Known rows, with every way that one mark hangs from another:
K_437(K_266): [  2  -6 -23   5   8  -8  18  -2   8   5   8  -5  -2  -5   1   4 -16 -21
  13  -6   5   4   7  -6   1   1   1  -4   1  -4  -5  -1   5  -2  -1   7
 -14  -9   3 -12  -8]
K_589(K_106): [  8  -3 -11   9  -1 -11  12   3   3  14  -5   1 -14  -6  -9  12 -10  -5
   3   2   2  -1  -1 -13   4   1  -5  -4  -7  -2  -2   4   1  -4   4  14
   1  -5   9 -13   1]
K_106(K_589(K_54(K_266(K_437) K_748))): [ 12  10  -5   3   2   1 -14  -6  -2   7   5  10 -12   7   5 -10  -9  -4
 -15  14   3   3   9  -8   2   7  -5   6   1  14   3 -12   1   5 -11  -7
   0   1  12 -14  -8]
K_106(K_589(K_44 K_54(K_266))): [  7   8 -13   1   0   4  -6  -3   0   5 -10   7  -6   2  -5 -11  -6   0
 -11  12   4   8   1 -10   6  22   2  11 -11  18  -6 -13   3   2   0   6
 -13 -10  18  -6  -5]
K_437(K_266(K_54(K_589 K_748(K_287)))): [ 11  -6  -5   7   8   1  12  -9   2  -5  10  -1   1   9  -6   6   1 -14
  -9   7  11   2  -8   6   7   0  -3  -6   2  -4   6  -7   3   2  -5  -2
 -18   1  -4  17 -14]
K_437(K_266(K_54(K_589 K_748))): [ 20 -11 -10   8  12  -4  10  -9   0   0  11   7  -4   0   4   5  -9 -14
 -10   1   5   5   1  -1   7   6  -4  -6   2  -3   1  -3   9  -2  -4   5
  -7  -5  -8   6  -6]
K_44(K_589(K_106)): [  4  -3 -18   8  -5 -10  13   3   3  14 -13   0 -10  -7  -8   3 -16  -2
   4   4  -1  -3  -3  -7   0  -3 -10  -6  -8   2  -2   8   3  -9  -1   7
  -8  -5   6 -26  -3]
K_748(K_54(K_266 K_589(K_44 K_106))): [  8  -3  11  12   3  12 -10   1  -3   1  -5  11 -17   7 -13   0   3  19
  -5  10   8  14  -9   1  -3  -3   1   3 -13   0  10  -1   7  -8   5  14
 -10   4  18  -1   8]
K_287(K_748(K_54(K_266 K_589))): [ 11  -2  12  12   1  10   5 -10  -3   6   6   3 -14   6 -17   6  -9   8
  -6   7  18   2 -14   3  -3 -11  -3  -8  -4   1   3  -1   0   1   7   5
  -6  10   5  -4   1]
K_748(K_54(K_589) K_287(K_266(K_437))): [ -3  10  17   2  -3  -6  11  -9   3   3  20 -10 -15   7 -24   7   3  -6
  13   6  13  -8  -9   0 -17 -35   0  -9   9   3  14   3  -3  19   3 -23
 -14  13  12   8  -4]
K_106(K_589(K_44 K_54(K_748))): [  9  10 -17   6  -1   1  -1  -6  -6   6 -19   6  -5   3  -3  -7 -13  -2
 -23  13   5  -1   4 -14   8  24  -4   4 -11  21  -6 -14   3   0  -4   4
 -11  -9  12  -5  -4]
K_287(K_748(K_54(K_589))): [  7   0   7  10   0  -4  17 -12  -5  10   5  -2 -16   4 -22  14 -13   1
  -5   6  18  -8 -13  -5  -3 -11  -3 -12  -1   3   0   5  -1   4   9   3
  -6   5   2  -2   2]
K_437(K_266(K_54(K_748))): [ 17  -9 -20  11   6  -3   9  -4   6   4   2   5   2   5   8   0 -10 -15
 -11   1   2   2   7 -11  13  11  -5   0  -1   1  -1  -7   5  -3  -4   9
 -13  -5  -4   0  -7]
K_44(K_589): [ -1   1 -23   3  -2  -4  15  -1   2  11  -6  -4  -8  -9  -7  -1 -25  -9
  13   1   6  -5   0  -3  -9  -2 -10  -8   2   4  -6   3   3  -5  -2   4
 -14  -2   0 -25  -8]
K_266(K_54(K_589(K_106) K_748) K_437): [ 22  -1   4  10   6 -13  -1  -7  -2  12   9  15 -22   4  -1   9   0  -4
 -18   7   1   1   2 -14   6  -8 -10  -4   5  -3  10   7   5  -3  -3   5
  12   3   3  -1   2]
K_589(K_54(K_266 K_748)): [ 17   1   0  10   3   8  -5  -6  -4   7  -2  12  -5   2   6  -3 -12  -3
  -8  10   7   4   5  -2   5  15  -7   0   0   1  -3 -17   4   1  -4   9
   1  -3   3  -8  -1]
K_589(K_54(K_748) K_106): [ 19   0  -2  11  -1 -10   5  -4  -6  15  -9  12  -9   1   0   9  -6  -4
 -14  11   2  -2   2 -12  14  16  -7  -1  -6   2  -2  -8   2  -2   0   9
   5  -9   7  -7   3]
K_44(K_589(K_54)): [  6   4 -11  -1  -2 -14  15  -6  -3  14  -3   2  -7  -6  -5  -2 -19 -16
   7   5   5  -7   0  -7   0  10  -8   0   4   8 -10  -1   1   3   0   0
 -10 -13   3 -21  -6]
K_287(K_266 K_748(K_54)): [ 10   4   0  15 -13  -2  18 -11   5  12  -6  -5  -1   4 -22   8 -11   3
  -5   1   8 -11  -8 -15   5 -14  -4  -9  -6  12  -3   3  -2  12  11  -3
 -10   8   7  -5   6]
K_44(K_589(K_54 K_106)): [ 10   2  -7   4  -5 -20  12  -2  -3  16  -9   6 -10  -4  -7   2  -8  -7
  -2   6  -3  -4  -1  -8   9   9  -8   2  -5   7  -6   5   1  -1   2   4
  -5 -15  10 -22  -2]
K_287(K_748(K_54(K_589(K_44)))): [  5   3   3  11   0   4  10 -11  -5   7  -8   1 -14   8 -21   7 -13   8
 -10   5  17  -1 -12  -8  -4  -6   0  -9  -3   7  -1   1   3  -1  10  10
 -12   7   9   0   5]
K_106(K_589(K_54(K_266 K_748(K_287)))): [  7   8  -4   6  -4  14  -5  -4  -2   1  -9   0  -1  12  -8  -7  -2   1
 -16  23  10  -2  -8   6   6  14  -6   5  -9  14   4 -23  -6   5 -10  -8
 -16   1  12   2 -17]
K_589(K_44 K_54(K_748(K_287))): [  2  12  -2   8  -3   6   2  -7  -3   4 -16   2  -1  11  -7   0  -8  -3
 -11  14  12  -2  -1  -7   3  14  -3  -1   2   6  -1 -22   1   2   0   3
 -16   2  10   7  -7]
K_748(K_54(K_266 K_589) K_287): [ -2  -1  15   5   3  14   3  -2  -2  -2  13  -5 -15   9 -23   5   1   4
   8  12  21   1 -18  14 -14 -13  -1  -3  -1  -3  13  -7  -4   5   3  -5
 -19   9   9   8  -8]
K_287(K_266(K_54(K_589) K_437) K_748): [ 20   6   6  10   0 -18  14 -21   8  15  15   5 -11   1 -15  10  -7 -11
 -11  -3   2  -6  -5 -19   6 -22  -7 -12  11   6  -4  14   5  16   8  -7
  10   8   2   4  -1]
K_106(K_589): [  1   2 -25   2  -1  -7  14   1   2   9  -2  -8 -12  -7 -13   3 -17 -10
   3   6   8  -7  -2 -10  -2   4  -5  -3  -9  12  -4   0  -3   0  -1   2
 -10  -7   7 -13  -9]
K_54(K_748(K_287)): [ -1   3  -9  12  -2  10  11  -2   2   5  -9  -6  -3   5  -9   8 -15  -3
   1  11  16  -6  -6   0  -4  -2  -8 -11   1  -3   5 -15  -3   0  -5   1
 -14   9   2  -1 -11]
K_437(K_266(K_54(K_589))): [ 15 -11 -12   1  13 -14  18  -7   4   3  20   3  -8  -4  -3   8  -6 -23
   2  -5   5   4  -1  -5   6   4   1  -2   4  -3  -3   7   6   1   2   5
  -8 -12  -4   6  -7]

Rows:
[ 20   3  -6  15 -10 -11  21 -14  10  15  -5   1   3   1 -17   9  -9  -6
 -12  -1   1  -9  -8 -23  18  -4  -8  -8  -1  11 -10   6   1  11  11   3
   0   1   0   2   0]
K_287(K_266(K_54) K_748)
[  9  10  -6  14  -7 -11  13 -15  12  18   3  -3  -5   0 -11   8 -17  -8
   1  -4   1  -5   4 -21   1 -23  -5 -14   8   7  -5   5   4  13   6  -4
   5  11   7 -14  -1]
K_287(K_266(K_437) K_748)
[ 11   1   4   9  12  11 -10  -8  -2   4  14   9 -19   0   5   1 -17   0
   2   6  10  11   6   4 -15 -15  -7 -12  10  -8   8  -7  10  -3  -9   2
   6  14   2 -12  -3]
K_54(K_266(K_437) K_589 K_748)
[  3   2  13   3   9   2  -7  -4  -2   5  24   5 -26   4  -8   0  -6  -1
   8   3  13   6  -1   1 -18 -20   0   0   8  -4  13   2   3   4  -1  -3
  -4  11  11  -8   0]
K_748(K_54(K_266(K_437) K_589))
[ 14  -8   2  10   8   3   2  -1  -1   8   6   9 -18  -6  -8  10  -4   4
   3   6   5  11  -8   5   0  -4  -3  -7  -7  -9   3   1   8  -6   2  13
   6  -1   7  -7   1]
K_54(K_266 K_589(K_106))
[  3  10 -16  -2  -2 -10   6  -4  -3   8 -11   2  -9  -1 -10  -3 -11  -9
 -11  11   5  -2   1 -18   6  21   1   6  -8  20  -9  -8   1   3   2   4
 -12 -15  15  -5  -5]
K_106(K_589(K_44 K_54))
[  8   0  17   8   6  -3  -9  -1  -1   7  17   9 -26   7  -9   4   4   6
   1   6   6   8  -1  -1  -8 -21  -1   2   0  -4  16   7   3   0   0   0
   0   8  17  -9   4]
K_748(K_54(K_266(K_437) K_589(K_106)))
[  9   8  12   2   1 -14  14 -12   8   7  20  -3 -11   4 -20   8   4 -16
   3   2   5  -6  -9  -8  -4 -25  -4  -8  14   3   6   7   0  19   3 -17
  -2   8   5  14  -9]
K_748(K_287(K_266(K_54(K_589) K_437)))
[  9   7   1   5  -2 -14  -8  -2   3  15   2  13 -13   4   1  -9  -3  -4
  -2   8  -6   7   8  -8   2  -3  -6   8   2   3   2   4   4   0  -4   1
  -1  -4  16 -28  -3]
K_44(K_589(K_54(K_266(K_437)) K_106))
[  4  15  -8   0   2  -4 -15  -4   4   7   0   9 -13   7  -1 -14  -6  -5
 -10  10   0   9  10 -16   1   9   3  13   1  18   0  -8   5   5  -4   0
  -7  -3  23 -12  -5]
K_106(K_589(K_44 K_54(K_266(K_437))))
[  7   3  -7  12   5  12 -12  -2   5   8   5   8 -13   3   9  -4 -18  -1
   0   5   6   8  11  -5 -10  -9  -7  -5   8  -4   8 -11   7  -4  -9   6
   1  14   7 -18  -3]
K_54(K_266(K_437) K_748)
[ 16   2  -9   9  -7  -9   6  -4  -7  14 -17   9  -5   0   1  -1 -10   0
 -13  11  -2  -4   2  -6  10  12 -12   0  -6   7  -2  -3   4  -5  -4   5
  -4  -8   5 -22  -1]
K_44(K_589(K_54(K_748) K_106))
[  8  -2  -5   9   7  -4   7  -2  -2   8  -8   7 -18  -5 -12  10  -9   2
  -3   4   4   7  -5  -7  -2   2  -1  -8  -6  -2   0   2  11  -9   4  16
   0  -3  12  -3   5]
K_54(K_589(K_44 K_106))
[  5   1   3   4  13   0  -3  -6   1   7  21   6 -23  -3  -2   3 -14  -8
  12   1   9  10   3   1 -15 -17  -2  -8  12  -9   4   2   8   2  -4   3
   6   8   7 -12  -4]
K_54(K_266(K_437) K_589)
[ 10  10   5   8   3 -10 -15  -4   4  13  -1  18 -15   8   2  -5   2   0
  -9   7  -4  15  12 -18   8   6   1  12   1   3   1  -4   9   0   2  11
   3  -3  26 -13   3]
K_589(K_44 K_54(K_266(K_437)) K_106)
[  4  -3  18   9   0   9   1   1  -2   1   5   0 -15  11 -24   9  12  12
   1  15  14   4 -20  11  -4 -12  -1   0  -9  -4  16  -2  -4   1   3  -1
 -15   7  15   7  -4]
K_748(K_54(K_266 K_589(K_106)) K_287)
[  9  -4 -14  10   1   1  11  -4   9  -1   2  -3   8  11  -2   2  -1 -15
  -8   7   8   0  -1  -4  13   6  -4  -1   0   0   5 -11  -1   1  -5   0
 -23   1   0   9 -17]
K_437(K_266(K_54(K_748(K_287))))
[ 31  -7   2  16  -1  -5   9  -9  -2   9  -2  11  -7  -3  -9  10   2   2
 -18   7  -3  -2  -9  -8  14  -2 -11 -10  -8   3   3   5   8   4   1   2
   8   0  -2  11   6]
K_287(K_266(K_54(K_589(K_106) K_748)))
[ 10   5  -3   7  -1 -15   5  -2  -1  14 -13  11 -11   0  -6   5  -3  -4
  -9   6  -1   4   3 -21  13  19   1   5  -6   6  -6  -3   6  -1   7  15
   0 -14  18  -5   6]
K_589(K_44 K_54 K_106)
[ 11   8 -13   8   0  14 -13  -4  -3   1 -17  12  -3   7   2 -14 -10   7
 -22  16   4   7   4  -6   7  24  -3   7 -13  19  -3 -20   6  -2  -6   6
 -12  -3  13  -7  -5]
K_106(K_589(K_44 K_54(K_266 K_748)))
[  2   1   0   8   5  10  13  -7  -6   2   0  -5 -11   1 -13  12 -12  -4
   0  10  19  -3 -10  10 -12  -8  -8 -17   3  -6   6 -11   1   0  -4  -2
  -9   8  -2   6 -11]
K_54(K_589 K_748(K_287))
[ 19   3   1  16   0  10 -16  -3  -2   8 -19  21  -5   7   6  -5  -3  12
 -21  15  -1  13   4  -9  14  22  -3   6 -11   4   0 -18  10  -8   0  18
  -1  -2  16  -6   6]
K_589(K_44 K_54(K_266 K_748) K_106)
[ 19   6   6  12   2  -4 -15  -5   0  13   2  19 -14   8   8  -1  -2   1
 -14  10  -3   9  12  -9   8   4  -6   5   2  -1   5  -8   6   0  -6   6
  10   1  15 -14   2]
K_589(K_54(K_266(K_437) K_748) K_106)
[ 11  -4  -1  12   7   9  -5   0   1   4  -6  12 -15  -2  -8   3  -6  12
  -2   6   3  17  -7   1  -1   1  -1  -2 -10  -4   2  -3  13 -10   3  19
  -1   2  14  -5   5]
K_54(K_266 K_589(K_44 K_106))
[  8   6   3   6  -1   0  13 -10   6   1  -1  -2  -1   3 -23   4   3  -4
  -4   5   7  -1 -14  -6   2  -7  -2  -6   1   7  -1  -2   6  11   8  -5
 -14   3   7  23  -6]
K_748(K_287(K_266(K_54(K_589(K_44)))))
[  3   6  10   9   8  15  -9  -7   2   0  13   2 -15   9  -3   2  -8   1
   2  12  15   8  -3  11 -16 -21  -6 -11  11  -9  14 -12   4   1 -10  -6
  -4  20   5   0 -12]
K_54(K_266(K_437) K_589 K_748(K_287))
[ -8   9  11   6  -2   7  -6   1   8   4  13  -5 -14  16 -15  -4   1   0
   8  11  16   1  -3  -2 -14 -20   0   5   7  -1  16  -7  -6   7  -1  -9
 -20  16  17  -6  -9]
K_748(K_54(K_266(K_437)) K_287)
[ 13  -3  -6  15   5   6   0  -3  -6   5 -16  11 -15  -2  -3   8 -12  10
 -13   9   5   8  -2  -4   0   3  -5 -11  -9  -2   3  -5  13 -12  -1  16
   1   3   7  -2   5]
K_54(K_589(K_44 K_106) K_748)
[  4   8   8   8   1   3   8 -13   2   3   9  -5  -9   2 -11   8  -7  -5
   5   5   9  -3  -4   4 -14 -29  -6 -18  12  -2   9  -5   5  12  -6 -18
  -3  17   4   4  -8]
K_54(K_589 K_748(K_287(K_266(K_437))))
[ 11   1   7   4  -2  -6  21 -10   5   4  11  -5  -5  -1 -24  11   3 -11
   2   4   8  -8 -18  -3   1 -11  -5 -10   3   3   1   2  -1  16   6 -11
  -7   1   0  20  -9]
K_748(K_287(K_266(K_54(K_589))))
[  5  13  10   8   1   5 -11  -7   2   7   6   6  -8  14   1  -3  -3  -5
  -5  15  10   3   6  -1  -2  -3  -5   2  13   0   8 -20   0   8  -8  -7
  -6   9  12  -4 -13]
K_589(K_54(K_266(K_437) K_748(K_287)))
[  5   9  -1   9  -1  -4   2  -6   8   8   5   0  -9  15  -6   2  -3 -10
  -9  11  10  -6   1 -14   1  -8 -10  -3  12   2  12  -6  -4   4  -5  -4
  -8  12   5   5 -13]
K_266(K_54(K_748(K_287)) K_437)
[ 16  -1   4   9   0  -9  -1  -1   1  14  -1  13 -11   0  -3   4   1  -2
  -5   8   0   6   1  -7  13  15  -2   7  -6   0  -4  -5   2   2   4  13
   5 -10  14 -10   2]
K_589(K_54(K_266) K_106)
[ 16   5  -4  13  -2  -4  -2  -4  -5  12 -21  15  -6   5   1   1  -5   3
 -20  11   0   4   6 -16  14  21  -4   3  -8   6  -3 -11   8  -5   1  15
   0  -7  14  -4   7]
K_589(K_44 K_54(K_748) K_106)
[  9   5   8   6   5  -4   3 -10   1   5  14   3 -16  10  -9   7  -3 -12
  -9  10  14  -4  -6  -3  -5 -13  -8  -7  14  -3  12  -3  -1   6  -5  -7
  -3  11   1  11 -12]
K_266(K_54(K_589 K_748(K_287)) K_437)
[  2  12  -2  11  -6   4   7  -7   8   6   1  -6  -2   6  -8   3  -9  -5
   4   7   7  -5   2  -6  -8 -24  -7 -14  10   3   8  -9   2  12  -6 -15
  -8  17   8  -2  -9]
K_54(K_748(K_287(K_266(K_437))))
[ 10   4 -10   0   1  -3   1  -2   0   8   3   3  -9   0  -7  -6  -6  -7
  -5  11   5  -1  -2  -5   6  16  -1   8  -8  15  -7  -8  -2   6  -1   1
  -6 -11  11 -10  -8]
K_106(K_589(K_54(K_266)))
[  5  -1  -2   7  11  14  -3  -3   0   1   0   8 -14  -4  -5  -1 -15   3
   5   2  10  15  -4   2 -11   0  -1  -6  -2  -3  -2  -8  13  -6   2  15
  -5   3   7  -4   0]
K_54(K_266 K_589(K_44))
[ 23   2   4   9   3  -7   4 -14   1   8  16   9 -11  -1  -4   4  -8  -9
  -9   1   1  -2   3 -12  -2 -17  -9 -12  11   3   5   4   9  10  -3  -8
   9   9  -3   5   1]
K_287(K_266(K_54(K_589 K_748) K_437))
[ 22  -1   1  14   0   3  -8  -3  -5  10  -9  17  -7   4   4   2  -2   5
 -15  13   0   6   3  -4  14  17  -6   4  -7   0   1 -12   4  -3  -3  13
   5  -4  11  -9   2]
K_589(K_54(K_266 K_748) K_106)
[  8   8   4   2   5 -11  -7  -6   2  13  17  10 -16   2   2  -3  -8 -14
   5   3   5   5  11 -12  -1   1  -1   4  12   0  -2  -5   3   8  -1   2
   5  -2  13 -15  -2]
K_589(K_54(K_266(K_437)))
[ 22  -2 -11  14  -5   1  10  -7   4   8  -5   4   3  -1  -5   2 -10  -6
 -10   3   0  -7   0 -16  10   2 -12  -6  -2   8  -1  -5   4   6   1   1
  -1   2  -2   4   1]
K_287(K_266(K_54(K_748)))
